Every row comes from one small tree of marks. Brackets hold a mark, then the marks that hang from it, in alphabetical order. Every link used is in the known rows. Which tree was each row made from?
Known rows:
[pasek [setaz [namot ruke] [ninez defu]]]: |  6.286 | -0.673 | -0.842 | -0.677 |  3.303 | -0.155 |  1.396 |  6.295 | -0.979 |  6.006 |  1.927 | -1.475 | -1.972 |  0.609 |  1.910 |  5.778 |  2.581 |
[setaz [ninez defu] pasek]: |  1.240 |  0.177 | -2.263 | -2.264 |  2.938 | -0.250 |  2.012 | -0.778 | -1.721 |  1.595 | -5.381 |  2.317 | -2.273 | -1.983 | -4.596 |  2.645 | -0.718 |
[ruke namot]: | -0.184 |  2.629 | -5.028 | -0.132 |  1.477 |  1.949 |  1.584 | -4.719 |  4.371 |  2.362 |  1.865 |  3.058 |  1.351 |  4.656 |  1.216 |  0.408 |  4.356 |
[setaz [namot ruke] pasek [razoren kizeg]]: | -4.832 | -1.406 | -1.757 | -2.425 | -4.931 | -3.728 | -1.390 | -1.393 | -0.393 | -1.493 | -0.607 | -2.387 |  1.308 | -1.649 |  3.487 | -2.052 | -1.501 |
[kizeg [razoren [setaz pasek]]]: | -3.084 |  0.551 |  4.551 | -3.068 |  0.905 | -1.726 |  0.720 | -2.377 |  0.190 | -3.592 |  0.451 |  4.573 |  2.996 |  1.494 | -3.864 | -3.707 | -4.362 |
[pasek setaz]: |  2.413 |  0.958 | -0.357 |  0.074 |  0.607 |  2.144 |  1.807 | -2.812 |  1.466 |  3.195 |  3.904 | -0.155 |  2.518 |  2.506 |  0.166 |  4.362 | -0.292 |
[razoren kizeg [setaz namot [ninez defu]]]: |  2.644 |  0.862 |  2.865 |  1.734 |  2.536 |  3.111 | -0.638 | -0.454 | -4.188 | -0.935 |  1.416 |  2.515 | -4.432 | -0.514 | -1.339 | -1.805 |  0.630 |
[razoren setaz]: | -0.353 |  2.512 |  4.218 | -0.840 |  0.949 |  1.869 | -0.100 | -3.717 |  0.491 |  0.595 |  2.695 |  4.972 |  2.764 |  4.337 | -0.496 |  0.148 | -1.632 |
[pasek [setaz [ninez defu] razoren]]: |  2.984 | -1.612 | -4.048 |  2.088 |  2.376 |  0.972 |  3.244 |  2.182 | -1.692 |  3.989 | -2.933 | -2.497 | -0.013 | -3.019 | -4.469 |  8.489 | -1.081 |
[pasek [setaz namot]]: |  3.909 |  1.062 | -0.219 |  1.641 | -0.704 |  1.778 | -2.313 |  0.489 |  1.821 |  2.355 |  5.649 | -2.943 |  1.760 |  2.009 |  1.343 |  3.437 |  2.036 |
[razoren [setaz namot]]: |  1.372 |  2.576 |  4.465 |  0.835 | -0.303 |  1.313 | -4.188 | -0.399 |  1.112 | -0.152 |  4.673 |  2.290 |  1.986 |  3.713 |  0.864 | -0.465 |  0.536 |
[namot ruke]: | -0.954 |  1.468 |  1.136 | -3.544 |  0.271 | -0.069 |  2.238 | -2.964 |  2.771 |  2.491 |  3.067 |  3.467 |  1.856 |  4.720 |  4.809 |  0.284 |  0.980 |
[setaz [namot ruke] [razoren kizeg]]: | -3.327 | -0.467 | -0.888 | -0.275 | -4.029 | -0.756 | -0.819 | -1.980 |  1.210 | -1.274 |  3.175 | -1.906 |  0.954 |  0.375 |  5.719 | -2.117 |  1.072 |
[razoren kizeg [setaz namot]]: | -0.339 |  1.995 |  4.392 |  1.161 | -1.323 |  2.757 | -2.651 | -4.172 | -0.994 | -2.328 |  5.528 |  2.091 | -0.145 |  2.385 |  1.886 | -4.081 | -0.006 |
[defu ninez]: |  1.141 |  2.312 | -0.753 |  2.467 | -0.905 |  1.832 |  0.466 | -3.153 | -1.673 |  0.820 | -1.672 |  1.777 |  0.469 |  3.167 | -1.552 | -0.485 |  1.989 |
[setaz pasek]: | -1.716 |  1.152 | -0.760 | -2.853 | -0.770 | -0.710 | -0.058 | -4.551 |  1.301 |  0.269 | -1.168 |  1.839 |  1.822 |  1.221 | -1.285 |  0.288 | -1.470 |
[setaz namot [ninez defu] pasek razoren]: |  0.605 | -1.231 | -4.353 |  1.107 | -0.257 | -2.225 | -2.759 |  3.843 | -1.355 |  0.233 | -6.148 | -3.295 | -1.475 | -5.024 | -4.508 |  3.838 | -0.222 |
[setaz [namot ruke] ninez [razoren kizeg]]: | -2.801 | -1.547 | -2.204 |  0.580 | -2.166 | -0.460 |  1.027 |  0.059 |  0.249 | -1.778 | -1.336 | -2.124 | -2.654 | -2.028 |  5.096 | -3.835 |  2.246 |
[pasek [setaz [namot ruke]]]: |  3.268 |  0.419 |  0.710 | -1.333 | -0.596 | -0.507 | -0.643 |  2.724 |  1.866 |  4.269 |  6.061 | -1.865 |  2.110 |  3.611 |  5.063 |  3.475 |  1.964 |

Which tree is each row?
| -5.771 | -0.792 | -2.709 | -1.078 | -3.683 | -1.019 |  0.973 | -6.733 | -0.751 | -2.951 | -3.074 | -0.612 |  1.574 | -2.697 | -1.584 | -1.255 | -3.621 | | [setaz pasek [razoren kizeg]]
| -3.066 | -0.390 |  2.359 | -2.101 |  0.644 |  0.379 |  2.745 | -4.667 | -4.159 | -2.279 | -4.914 |  4.330 | -2.807 | -1.443 | -2.329 | -5.093 | -3.556 | | [razoren kizeg [setaz ninez pasek]]
| -0.812 |  0.628 |  0.326 | -3.895 | -1.966 | -3.348 | -2.245 |  0.930 |  1.796 |  1.651 |  1.252 |  0.115 |  1.664 |  2.120 |  3.739 | -0.134 |  0.502 | | [setaz [namot ruke] pasek]
|  1.538 | -2.196 | -2.772 |  1.230 | -0.971 | -1.710 |  0.842 |  6.083 |  0.984 |  3.135 | -1.170 | -4.792 |  0.413 | -1.348 |  3.197 |  3.596 |  1.289 | | [pasek [setaz [namot ruke] ninez razoren]]
|  3.790 | -0.818 | -0.668 | -0.551 |  1.191 | -0.331 |  1.290 |  4.616 |  1.102 |  3.912 |  1.516 | -2.320 | -1.368 |  1.359 |  4.422 |  1.562 |  2.881 | | [pasek [setaz [namot ruke] ninez]]
| -1.691 | -1.154 | -2.330 |  1.438 | -2.374 |  1.830 |  2.910 | -5.033 | -0.790 | -0.016 |  1.972 | -2.870 |  2.222 | -1.310 | -0.114 |  2.355 | -2.404 | | [pasek [setaz [razoren kizeg]]]
| -1.396 |  0.698 |  4.566 | -1.538 | -0.259 | -2.025 | -3.457 |  1.011 |  0.845 | -4.460 |  2.485 |  1.511 |  2.280 |  1.037 | -2.588 | -4.362 | -2.119 | | [kizeg [razoren [setaz namot pasek]]]
|  0.114 |  1.732 |  5.557 |  0.777 |  0.659 |  0.795 | -2.978 |  0.334 |  2.322 | -4.126 |  6.312 |  1.819 |  1.820 |  3.166 | -0.397 | -4.273 |  0.413 | | [kizeg [razoren [setaz namot]]]
|  5.291 | -0.024 | -1.855 |  0.620 |  4.503 |  2.455 |  3.743 |  0.826 | -1.620 |  4.681 | -0.421 |  0.264 | -1.740 | -0.448 | -3.337 |  6.499 |  0.460 | | [pasek [setaz [ninez defu]]]
| -0.107 | -0.173 |  4.890 | -1.330 |  2.420 | -1.140 |  0.535 |  4.563 |  1.483 | -2.335 |  2.178 |  2.806 | -1.449 |  2.300 |  2.760 | -6.228 |  1.284 | | [kizeg [razoren [setaz [namot ruke] ninez]]]
|  1.428 |  0.584 |  3.961 | -0.256 |  5.818 |  1.454 |  3.081 |  0.702 | -1.140 | -1.659 | -0.088 |  5.269 | -1.775 |  0.668 | -4.841 | -1.395 | -1.127 | | [kizeg [razoren [setaz [ninez defu]]]]
| -1.886 | -1.389 | -4.288 |  1.124 | -2.397 | -2.348 | -2.879 |  2.222 |  0.733 | -1.847 | -6.406 | -3.755 | -0.760 | -4.473 | -1.976 | -0.259 |  0.491 | | [setaz namot ninez pasek razoren]
| -1.069 |  1.257 |  5.445 | -1.907 | -1.132 |  0.464 | -0.873 | -2.065 | -1.035 | -0.492 |  5.960 |  3.291 |  0.249 |  4.310 |  5.716 | -4.236 | -0.225 | | [razoren kizeg [setaz [namot ruke]]]
|  0.493 | -1.686 | -3.890 |  2.262 |  0.252 |  0.922 |  3.121 |  0.605 |  0.502 |  1.894 | -3.429 | -3.199 |  0.529 | -2.252 | -1.786 |  4.311 | -0.621 | | [pasek [setaz ninez razoren]]
| -0.598 |  1.166 |  6.394 | -2.084 |  0.700 | -1.429 | -1.325 |  2.472 |  2.367 | -2.010 |  6.488 |  3.076 |  2.486 |  4.733 |  3.404 | -4.330 |  0.214 | | [kizeg [razoren [setaz [namot ruke]]]]
|  0.983 | -0.963 | -1.450 |  0.194 | -2.593 | -2.102 | -1.004 |  4.003 |  1.779 |  3.539 |  3.448 | -4.352 |  4.168 |  0.988 |  3.743 |  5.391 |  0.119 | | [pasek [setaz [namot ruke] razoren]]
|  4.646 | -1.475 | -4.118 |  3.870 |  1.046 |  0.736 | -0.709 |  5.517 | -1.135 |  3.101 | -0.960 | -5.198 | -0.648 | -3.565 | -3.143 |  7.866 |  0.987 | | [pasek [setaz namot [ninez defu] razoren]]
| -1.209 | -2.323 | -3.716 |  2.418 | -0.688 |  2.067 |  4.680 | -2.970 | -1.485 | -0.372 | -2.661 | -3.059 | -1.443 | -3.733 | -0.783 |  0.679 | -1.243 | | [pasek [setaz ninez [razoren kizeg]]]
| -0.093 | -0.367 |  3.076 | -2.373 |  4.865 | -1.435 |  2.605 |  1.313 | -2.751 | -1.828 | -4.020 |  4.648 | -1.343 | -1.423 | -7.141 | -1.272 | -3.719 | | [kizeg [razoren [setaz [ninez defu] pasek]]]
| -0.326 | -0.369 | -3.293 |  3.445 | -1.365 |  0.640 | -2.337 |  1.613 |  2.387 | -1.635 | -2.351 | -3.355 | -1.119 | -2.351 |  0.266 | -0.305 |  3.034 | | [setaz namot ninez razoren]
| -1.000 | -1.355 | -4.385 | -0.615 |  1.058 | -1.919 |  1.396 |  0.587 | -1.837 |  1.029 | -7.931 | -0.363 | -0.766 | -4.550 | -5.883 |  4.511 | -2.438 | | [setaz [ninez defu] pasek razoren]
| -1.568 |  0.669 |  3.051 |  0.376 |  1.642 |  3.289 |  3.200 | -5.476 | -2.641 | -2.069 | -0.888 |  4.710 | -3.233 |  0.644 | -0.056 | -5.243 | -0.947 | | [razoren kizeg [setaz ninez]]
|  0.427 | -2.290 | -3.736 |  3.998 | -1.961 |  1.802 |  0.608 |  0.347 | -1.159 | -1.374 | -0.496 | -5.930 | -2.114 | -4.266 |  0.530 |  0.013 |  1.045 | | [pasek [setaz namot ninez [razoren kizeg]]]
| -2.592 |  0.213 | -1.937 |  2.687 | -4.137 |  1.547 | -2.606 | -4.184 |  1.213 | -3.513 |  2.915 | -3.350 |  0.464 | -1.326 |  2.074 | -2.110 |  1.356 | | [setaz namot [razoren kizeg]]
|  4.282 |  1.494 |  2.805 |  1.486 |  3.468 |  1.833 | -2.183 |  3.156 | -1.989 |  1.393 |  0.592 |  2.488 | -2.247 |  0.747 | -2.456 |  1.780 |  1.171 | | [razoren [setaz namot [ninez defu]]]
| -0.859 | -0.338 |  3.142 | -0.650 |  1.354 | -1.725 | -1.737 |  3.230 |  0.081 | -4.717 | -2.181 |  1.364 | -1.294 | -1.342 | -3.217 | -6.167 | -0.962 | | [kizeg [razoren [setaz namot ninez pasek]]]
| -3.700 | -1.080 | -3.246 |  1.908 | -1.111 |  2.095 |  3.346 | -5.453 | -0.272 | -3.052 | -3.607 | -0.586 | -2.465 | -3.169 |  0.172 | -3.196 |  0.227 | | [setaz ninez [razoren kizeg]]
| -2.558 | -2.004 | -3.267 | -1.660 | -2.362 | -4.684 | -1.037 |  4.334 |  0.854 |  0.416 | -5.986 | -2.601 | -0.252 | -2.936 |  1.734 | -0.321 |  0.174 | | [setaz [namot ruke] ninez pasek razoren]
|  0.283 |  0.441 |  2.240 | -0.616 |  0.343 | -1.071 | -3.003 |  2.208 | -1.580 | -0.816 | -3.868 |  1.364 | -1.363 | -0.785 | -2.171 | -2.313 | -0.959 | | [razoren [setaz namot ninez pasek]]
| -3.093 | -0.799 | -1.776 | -2.368 | -4.077 | -4.935 | -2.889 |  2.265 |  1.761 |  0.857 | -1.619 | -2.492 |  3.371 | -0.333 |  2.385 |  1.597 | -1.008 | | [setaz [namot ruke] pasek razoren]
|  1.867 |  1.360 |  2.969 |  1.637 |  1.419 |  1.932 | -2.517 |  1.485 |  0.205 | -0.553 |  0.325 |  1.921 | -1.865 |  1.290 |  0.082 | -2.329 |  1.786 | | [razoren [setaz namot ninez]]
